What can hang from each mark:
surem: rinup rutimo sesu
tukazoz: rinup seve
fumam: rutimo
rinup: surem
guris: kefedi
sesu: surem
kefedi: seve
seve: kefedi tukazoz
rutimo: guris surem

Every row comes from one small tree of marks. Brackets hold a mark, then the marks that hang from it, in alphabetical order. Every link used is in the known rows. Which tree was each row made from?
In the rows, zero is written as 128.
Known rows:
(sesu (surem rinup (rutimo (guris kefedi)))): [132 125 120  83 130 135 154 174 119 145  92  96 154 159  90 132 145  78
 138 155 113 133 104 112]
(fumam (rutimo (guris kefedi) (surem sesu))): [124 166 117 121 111 151 158 158  86 136  75 156 157 135  83 128 168 150
 135 109 161 106 118 167]
(rutimo (guris (kefedi seve))): [153 192 112 136 149 128 143 123 142 119 117 140 148 156  81 147 166 169
 112  83 134 119  99 136]
(kefedi (seve (tukazoz (rinup (surem rutimo))))): [105  95 130 164 148 168 126  77 159 111 159 124 110 122 164 125 121 138
 125  60 124 140 130 144]
(tukazoz rinup seve): [154 138 106 186 166 114 105  67 182  93 208  84 113 113 144  69 118 135
 116 165 117 119 166 157]
(rinup (surem rutimo)): [125  73 139  83 145 115 107 161 130 117 118 126  88 141 147 148  92 112
 137 119 114 129 170 101]
(seve tukazoz): [138 129 161 185 135  85 107  90 177 141 153 154 140 143  99 146 118 139
 145 100 123 152  91 113]
(guris (kefedi seve)): [139 167 121 162 179  94 133 109 147 106  94 114 130 177  71 113 143 144
 131  75 102 130 137 121]
(seve kefedi (tukazoz (rinup surem))): [153  82 209 198  96 106 131  36 129 142 179 156 113  70 180 157  78 150
 107 111 156 145  74 149]
(sesu (surem rinup (rutimo guris))): [128 113 123  81 126 154 140 182 136 148 115 103 156 155 105 145 143  79
 137 159 117 134 110 102]
(sesu (surem rinup rutimo)): [119  93 131  96 141 130 129 179 142 141 105  89 144 167 102 126 126  60
 149 161  98 140 134  89]
(surem rinup (rutimo (guris kefedi)) sesu): [ 85 159  73  31 100 117 130 170  67 151  85 112 115 123 168  89 136 115
 127 197 105 119 147  79]
(tukazoz (rinup surem)): [138  88 143 153 150 105  98 114 127  80 176 118 128 103 154 130 105 122
 103 139 121 143 146 149]
(guris kefedi): [153 155 133 153 162  46 125 122 141 112 101 122 134 169  59 113 127 129
 136 121 102 136 129 112]
(kefedi (seve (tukazoz (rinup (surem sesu))))): [109 130 128 180 142 169 112  69 148 103 150 127 118 120 176 127 128 158
 122  69 122 141 134 150]
(rutimo guris): [156 165 127 127 131 115 111 148 163 132 157 156 153 145  96 168 151 156
 112 125 141 124 101 115]
(fumam (rutimo surem)): [120 108 147 151 142 136 136 163 126 133 109 152 157 144  71 137 143 119
 144  98 148 125 133 145]
(kefedi (seve (tukazoz rinup))): [118 130 132 204 155 150 121  64 181 111 173 129 138 130 133 123 137 150
 122  63 122 145 111 143]
(fumam rutimo): [118 118 140 134 168 112 107 153 155 128 125 135 158 176  87 138 142 128
 134 100 127 128 132 111]
(rinup (surem rutimo sesu)): [109  97 118  69 124 124  96 162 118 117  97 121  71 141 181 129  93 123
 143 142 107 118 198  95]
(sesu (surem rutimo)): [139  99 132 122 142 124 132 163 198 131 111  95 127 194  78 128 124  82
 160 131 103 125 150 101]
(surem rinup (rutimo guris) sesu): [ 81 146  75  29  94 138 112 181  88 158 114 119 117 117 190 106 133 114
 124 201 109 119 152  68]
(tukazoz (rinup (surem rutimo)) (seve kefedi)): [152  81 141 142 130 141 131  57 138 116 187  89  58  75 213  91  74 135
 109 159 139 103 172 157]
(sesu (surem rinup)): [142 124 150 137 152 121 115 163 138 132 112  99 174 164  85 150 137  80
 137 154 104 150 112 107]
(rinup (surem (rutimo (guris kefedi)) sesu)): [121 128 108  55 111 130 120 158  92 119  84 127  81 134 167 133 112 141
 132 136 121 110 168 117]
(guris (kefedi (seve tukazoz))): [135 164 133 184 165  99 141  79 149 117 100 126 132 164  77 118 140 150
 140  56 111 141 107 132]

Write each row's tree:
[140 148 133 122 102 150 147 173  73 150 132 168 172  78 101 167 156 125
 113 154 164 136  85 147] -> (rutimo guris (surem rinup))
[157 125 140 163 123 142 112  47 125 108 176  92  70  73 228  94  82 159
 104 172 138 101 178 165] -> (tukazoz (rinup (surem sesu)) (seve kefedi))
[131 132 136 132 122 166 148 168 117 141 119 169 171 131  76 160 165 141
 128  95 173 115 101 161] -> (fumam (rutimo guris surem))
[124 173 111 107  80 161 137 174  61 150 111 161 156  78 136 147 156 135
 118 176 155 124 115 141] -> (rutimo guris (surem rinup sesu))
[119 115 144 190 155 163 118  69 156 102 164 130 128 119 153 140 127 150
 118  55 128 147 115 154] -> (kefedi (seve (tukazoz (rinup surem))))
[150 103 198 214  98  89 135  31 160 152 191 153 125  84 153 136  92 150
 112 121 149 143  70 133] -> (seve kefedi (tukazoz rinup))
[131 190 108 109  85 133 159 162  34 143  76 151 155  84 110 125 157 136
 121 169 148 122 107 155] -> (rutimo (guris kefedi) (surem rinup sesu))
[116 118 110  53 108 146 105 167 110 124 106 135  85 131 184 149 111 142
 131 140 127 111 174 107] -> (rinup (surem (rutimo guris) sesu))
[102 116 103  49 123 127 125 181 104 156 139 127 137 117 145 132 134 100
 117 173 120 134 116  76] -> (surem rinup (rutimo guris))
[138  63 196 172  91 111 141  46 132 148 174 147  94  70 189 142  72 139
 116 116 152 138  89 138] -> (seve kefedi (tukazoz (rinup (surem rutimo))))
[133  92 165 187 131 106 106  71 140 108 178 142 133  96 149 140 104 134
 122 109 132 159  98 156] -> (seve (tukazoz (rinup surem)))
[125  88 147 148 110 131 124  85 137 120 181 147 123  88 164 140 111 134
 120 112 144 147  91 156] -> (seve (tukazoz (rinup (surem (rutimo guris)))))
[ 70 120  85  49 115 110 101 173  96 150 103 103 103 132 185  81 112  94
 140 203  86 128 184  50] -> (surem rinup rutimo sesu)
[106 127 129 139 125 145 126 163 117 133  92 146 145 144 100 121 142 128
 148 117 142 115 156 140] -> (fumam (rutimo (surem sesu)))
[147 118 126 106 126 149 142 168 191 136 119 111 138 183  82 148 141  99
 147 129 123 118 125 114] -> (sesu (surem (rutimo guris)))
[151 129 123 108 129 132 156 160 173 131  97 103 136 187  65 134 143  98
 149 125 119 117 120 123] -> (sesu (surem (rutimo (guris kefedi))))
[133 138 138 182 161 115 141  67 121  95 115 121 125 133 114 116 129 148
 123  60 117 145 111 162] -> (guris (kefedi (seve (tukazoz (rinup surem)))))
[111 141 123 131 103 124 122 167  72 140  99 139 139  96 131 117 125 108
 138 180 125 135 153 119] -> (rutimo (surem rinup sesu))
[124 108  91 120 140 150 105  86 136  89 169  73  63  96 218  61  94 131
 126 175 115 105 213 158] -> (tukazoz (rinup (surem rutimo sesu)) seve)
[110 164  76  61 102 109 132 152 134 137  91 121  93 157 138  90 133 139
 142 158 111  99 165  92] -> (surem (rutimo (guris kefedi)) sesu)
[106 129 100  50 127 105 143 170  81 151 111 121 136 120 124 114 135 100
 119 166 116 133 110  87] -> (surem rinup (rutimo (guris kefedi)))
[168 171 131 148 107 117 170 147  99 132 102 165 151 111  50 148 154 145
 127 117 163 118  95 171] -> (rutimo (guris kefedi) surem)
[146 177 118 166 136 134 149  83 140 114 146 141 154 126 100 134 162 169
 107  79 143 131  75 163] -> (rutimo (guris (kefedi (seve (tukazoz rinup)))))
[118 151 119 120 105 173 140 169 107 142 103 164 159 131 104 144 166 150
 132 114 166 106 124 156] -> (fumam (rutimo guris (surem sesu)))
